Each row was made from one walk, in order. Every step used is in the known rows, and no mark comes twice. Write each row's walk.
Known rows:
faneg-tizeme-zasa-sino-sepot-tozog: [-0.08  0.14  0.33 -0.35 -0.13  0.30 -0.03 -0.08 -0.03  0.03  0.69 -0.31
 -0.04 -0.09 -0.15 -0.06  0.24 -0.01 -0.29  0.03  0.00]
zasa-tozog-sepot: [ 0.45  0.04 -0.15  0.06  0.21 -0.10 -0.19  0.00 -0.26 -0.08  0.14 -0.19
  0.11 -0.04 -0.24 -0.03  0.04 -0.03 -0.04  0.65 -0.10]
sepot-sino-zasa: [ 0.16  0.19 -0.38  0.04  0.06 -0.23  0.15  0.22 -0.07 -0.20  0.07 -0.29
  0.26  0.10  0.29  0.02  0.29 -0.02 -0.14  0.08 -0.12]
sino-zasa-neni: [ 0.35  0.18 -0.18 -0.08  0.10 -0.11  0.21  0.37 -0.17 -0.18  0.20 -0.37
  0.01  0.04  0.10 -0.21 -0.05 -0.22 -0.13  0.01 -0.06]
rupe-benaku-sino-sepot-tozog: [-0.08  0.24 -0.24  0.39 -0.01 -0.15 -0.19 -0.19  0.11 -0.47  0.45 -0.25
 -0.26  0.05  0.05 -0.04  0.36 -0.04 -0.15  0.24  0.11]
tizeme-zasa: [ 0.34  0.13 -0.01 -0.33  0.03 -0.11 -0.01  0.54 -0.05 -0.27  0.01 -0.16
 -0.02  0.03  0.22 -0.25  0.36  0.09 -0.09  0.38 -0.08]
faneg-tizeme-zasa-sino-sepot: [-0.05  0.26  0.52 -0.29 -0.02  0.31  0.02  0.25  0.01  0.18  0.47 -0.17
  0.05  0.05  0.01 -0.02  0.19  0.20 -0.40 -0.01 -0.04]
sepot-tozog-zasa-neni: [ 0.55  0.06 -0.30 -0.28 -0.24 -0.15  0.03 -0.30  0.06 -0.43  0.33 -0.38
 -0.30 -0.21 -0.25 -0.13  0.12 -0.54  0.05  0.25  0.18]
tozog-sepot-rupe-benaku-sino-zasa: [-0.10  0.02 -0.39  0.73  0.20 -0.10  0.03  0.13  0.13 -0.60  0.40 -0.18
 -0.04  0.20 -0.18  0.07  0.03  0.05  0.22  0.07 -0.37]
tozog-sepot: [ 0.38  0.05 -0.14  0.25  0.10 -0.02 -0.23  0.09 -0.12 -0.11 -0.05 -0.07
  0.00 -0.01 -0.21  0.09  0.16 -0.13 -0.14  0.71 -0.09]
zasa-sino-sepot: [ 0.15  0.45  0.43 -0.04  0.02 -0.13 -0.19  0.09 -0.20  0.03  0.39 -0.15
 -0.03 -0.10  0.18 -0.04  0.28 -0.10 -0.30  0.44  0.19]
benaku-sino-zasa: [ 0.26  0.26 -0.33  0.02  0.11 -0.02 -0.33  0.36 -0.19 -0.33  0.37 -0.17
 -0.03  0.21  0.25 -0.22  0.28  0.08  0.00  0.11 -0.36]
sino-sepot: [ 0.26  0.24  0.10  0.00  0.26 -0.24 -0.10  0.29 -0.13  0.02  0.13 -0.18
 -0.06 -0.08  0.18  0.07  0.16 -0.05 -0.37  0.54  0.19]
gemu-zasa-neni: [ 0.56  0.31  0.16 -0.09 -0.34 -0.11  0.16  0.12  0.06 -0.30 -0.11 -0.18
 -0.15 -0.23  0.16 -0.08  0.08 -0.23 -0.09  0.25 -0.05]
sepot-rupe-benaku-sino-zasa: [-0.10  0.30 -0.28  0.49  0.15 -0.18  0.05  0.38  0.05 -0.77  0.43 -0.21
 -0.03  0.21  0.24  0.00  0.23  0.03  0.30 -0.07 -0.28]
sepot-sino: [ 0.29  0.28 -0.20  0.02 -0.13 -0.28  0.03  0.05 -0.12 -0.14 -0.07 -0.16
  0.21  0.09  0.32  0.07  0.42 -0.05 -0.24  0.38  0.19]
gemu-zasa-tozog-sepot-sino: [ 0.43  0.02 -0.15  0.02 -0.25 -0.28  0.10 -0.42 -0.01 -0.13 -0.05 -0.22
  0.21 -0.20 -0.10  0.10  0.09  0.11 -0.04  0.31 -0.25]
sino-zasa: [ 0.20  0.21 -0.20  0.00  0.26 -0.04 -0.06  0.52 -0.14 -0.35  0.16 -0.21
  0.00  0.04  0.22 -0.06  0.20 -0.09  0.00  0.22 -0.31]
gemu-zasa: [ 0.42  0.31  0.14  0.04 -0.16 -0.10 -0.05  0.21  0.05 -0.44 -0.16 -0.04
 -0.16 -0.22  0.26  0.10  0.34 -0.13  0.02  0.46 -0.28]
tizeme-zasa-tozog-sepot-rupe-benaku-sino: [ 0.08 -0.11 -0.18  0.17  0.05 -0.23  0.04  0.10  0.01 -0.51  0.43 -0.30
  0.08  0.13 -0.23 -0.21  0.03  0.36  0.30  0.12 -0.15]
sepot-rupe-benaku: [ 0.01  0.38 -0.02  0.49  0.12 -0.29  0.18  0.40  0.05 -0.69  0.06 -0.15
 -0.04  0.01  0.21  0.22  0.28 -0.19  0.14  0.43  0.07]
faneg-tizeme-zasa-tozog-sepot-sino: [ 0.17 -0.17 -0.26 -0.20 -0.07  0.14  0.16 -0.16  0.00  0.18  0.16 -0.23
  0.44  0.12 -0.37  0.05  0.01  0.38 -0.21  0.05 -0.15]
sepot-rupe-benaku-sino-zasa-tozog: [-0.03  0.30 -0.33  0.31  0.25 -0.34  0.08  0.33 -0.15 -0.79  0.59 -0.34
  0.09  0.14  0.21 -0.07  0.10  0.14  0.34 -0.17 -0.28]
benaku-rupe: [ 0.25  0.51 -0.06  0.10  0.09  0.00 -0.38  0.45 -0.16 -0.11  0.17 -0.18
 -0.02  0.00  0.17 -0.11  0.07 -0.18 -0.16  0.26  0.09]
sino-sepot-rupe-benaku: [-0.11  0.25  0.15  0.46  0.32 -0.37  0.34  0.35  0.10 -0.45  0.20 -0.21
 -0.04 -0.08  0.16  0.27  0.12 -0.07 -0.11  0.41  0.22]

Write each row's walk:
[ 0.08  0.34  0.25 -0.06 -0.07 -0.18 -0.23 -0.19 -0.26 -0.16  0.56 -0.34
 -0.14 -0.19 -0.01 -0.04  0.29 -0.33 -0.20  0.41  0.26] -> zasa-sino-sepot-tozog
[ 0.00  0.38 -0.05  0.41  0.07 -0.17 -0.13  0.17  0.15 -0.31  0.24 -0.08
 -0.15  0.16  0.19 -0.06  0.36  0.19 -0.26  0.24  0.11] -> rupe-benaku-sino-sepot
[ 0.02  0.39 -0.11  0.49 -0.05 -0.28 -0.07  0.22  0.00 -0.69  0.28 -0.11
 -0.06  0.18  0.28  0.04  0.35 -0.07  0.18  0.28  0.03] -> sepot-rupe-benaku-sino
[ 0.18  0.12  0.07 -0.21  0.04  0.36  0.03  0.43  0.03 -0.12  0.08 -0.08
  0.06  0.15  0.08  0.01  0.24  0.13 -0.15  0.15 -0.28] -> faneg-tizeme-zasa
[ 0.31  0.02 -0.30  0.22 -0.12 -0.16  0.01 -0.23 -0.05  0.08 -0.10 -0.13
  0.23  0.07 -0.13  0.14  0.24 -0.04 -0.30  0.52  0.08] -> tozog-sepot-sino
[ 0.08  0.08 -0.51  0.44  0.24  0.01 -0.16  0.05  0.01 -0.48  0.36 -0.26
  0.06  0.21 -0.25 -0.16  0.11  0.24  0.13 -0.07 -0.47] -> rupe-benaku-sino-zasa-tozog-sepot
[-0.04 -0.03 -0.35  0.50  0.42 -0.26  0.27  0.23 -0.07 -0.59  0.36 -0.34
  0.13 -0.02 -0.29  0.17 -0.10 -0.03  0.31  0.11 -0.33] -> sino-zasa-tozog-sepot-rupe-benaku
[ 0.09  0.13 -0.23  0.72 -0.01 -0.13 -0.08 -0.03  0.07 -0.53  0.27 -0.10
 -0.05  0.17 -0.17  0.15  0.16 -0.02  0.16  0.38 -0.05] -> tozog-sepot-rupe-benaku-sino
[ 0.19  0.29  0.44 -0.13  0.03 -0.34 -0.01 -0.03  0.01 -0.26  0.65 -0.23
 -0.19 -0.23  0.02  0.19  0.16 -0.20 -0.06  0.35  0.18] -> tozog-zasa-sino-sepot-rupe
[ 0.30  0.40  0.35 -0.19 -0.05 -0.09 -0.19 -0.08  0.09 -0.16  0.46 -0.16
 -0.25 -0.19  0.01  0.02  0.32 -0.11 -0.26  0.32  0.04] -> tozog-zasa-sino-sepot
[ 0.08  0.16 -0.33  0.26 -0.05 -0.14 -0.12 -0.38  0.42 -0.60  0.49 -0.24
 -0.46 -0.01 -0.11  0.01  0.37 -0.05 -0.06  0.14  0.00] -> rupe-benaku-sino-sepot-tozog-zasa
[-0.10 -0.10 -0.04  0.26  0.22  0.14  0.37  0.20  0.12 -0.37  0.32 -0.22
  0.19  0.11 -0.47  0.19 -0.08  0.24  0.19  0.05 -0.26] -> faneg-tizeme-zasa-tozog-sepot-rupe-benaku
[ 0.21  0.18 -0.47 -0.19  0.16 -0.35  0.15  0.16 -0.28 -0.20  0.26 -0.42
  0.38  0.04  0.25 -0.09  0.17  0.10 -0.07  0.00 -0.18] -> sepot-sino-zasa-tozog
[ 0.19  0.10 -0.32  0.11 -0.23 -0.23  0.06 -0.51  0.44 -0.46  0.59 -0.38
 -0.42 -0.06 -0.25 -0.16  0.13 -0.17 -0.14 -0.06  0.23] -> rupe-benaku-sino-sepot-tozog-zasa-neni
[ 0.30 -0.12 -0.47  0.15 -0.04 -0.17  0.32 -0.16 -0.03  0.12  0.13 -0.38
  0.27  0.11 -0.28 -0.11 -0.08 -0.13 -0.29 -0.02  0.01] -> tozog-sepot-sino-zasa-neni
[-0.06  0.41  0.38  0.30  0.03 -0.25  0.21  0.03  0.32 -0.56  0.55 -0.21
 -0.25 -0.19 -0.03  0.22  0.30 -0.17  0.04  0.19  0.12] -> tozog-zasa-sino-sepot-rupe-benaku
[ 0.44  0.14 -0.30 -0.14 -0.11 -0.10 -0.19 -0.17  0.07 -0.58  0.27 -0.27
 -0.32 -0.17 -0.08  0.06  0.35 -0.38  0.12  0.46 -0.07] -> sepot-tozog-zasa
[ 0.31  0.06 -0.25 -0.17 -0.05 -0.23 -0.35 -0.39  0.11 -0.26  0.62 -0.26
 -0.39 -0.05 -0.06 -0.04  0.22 -0.11 -0.12  0.32  0.04] -> benaku-sino-sepot-tozog-zasa
[ 0.18 -0.06 -0.50  0.23  0.09 -0.13  0.13 -0.05  0.02  0.00  0.07 -0.24
  0.29  0.13 -0.15  0.11  0.13  0.01 -0.20  0.16 -0.23] -> tozog-sepot-sino-zasa
[ 0.36 -0.20 -0.30 -0.32 -0.07 -0.29  0.14 -0.05 -0.08  0.08  0.09 -0.31
  0.34  0.04 -0.14 -0.22  0.12  0.35 -0.13  0.25 -0.01] -> tizeme-zasa-tozog-sepot-sino
[ 0.36  0.32 -0.01 -0.17 -0.33 -0.03 -0.29 -0.35  0.01 -0.58  0.49 -0.29
 -0.31 -0.19 -0.09 -0.04  0.47 -0.47  0.13  0.27 -0.03] -> sepot-tozog-zasa-sino
[ 0.24 -0.10 -0.37  0.13  0.29 -0.22 -0.17  0.05 -0.38 -0.28  0.63 -0.37
  0.14  0.13 -0.13 -0.05 -0.20  0.07  0.25  0.14 -0.35] -> benaku-sino-zasa-tozog-sepot-rupe
[-0.19  0.51  0.47  0.44  0.09 -0.32  0.16  0.18  0.03 -0.45  0.47 -0.21
 -0.05 -0.12  0.13  0.14  0.22 -0.16 -0.08  0.23  0.25] -> zasa-sino-sepot-rupe-benaku
[ 0.30  0.20 -0.28 -0.20  0.35 -0.13 -0.08  0.44 -0.38 -0.36  0.31 -0.34
  0.13  0.01  0.21 -0.16  0.09  0.01  0.06  0.16 -0.33] -> sino-zasa-tozog
[ 0.16  0.03  0.04  0.52  0.04 -0.26  0.29 -0.04  0.18 -0.72  0.05 -0.18
 -0.05 -0.28 -0.23  0.28 -0.04 -0.05  0.35  0.35 -0.34] -> gemu-zasa-tozog-sepot-rupe-benaku
[ 0.32 -0.04 -0.37  0.05  0.41 -0.03 -0.08  0.21 -0.28 -0.17  0.27 -0.31
  0.16 -0.01 -0.26 -0.07 -0.07  0.01  0.04  0.31 -0.40] -> sino-zasa-tozog-sepot
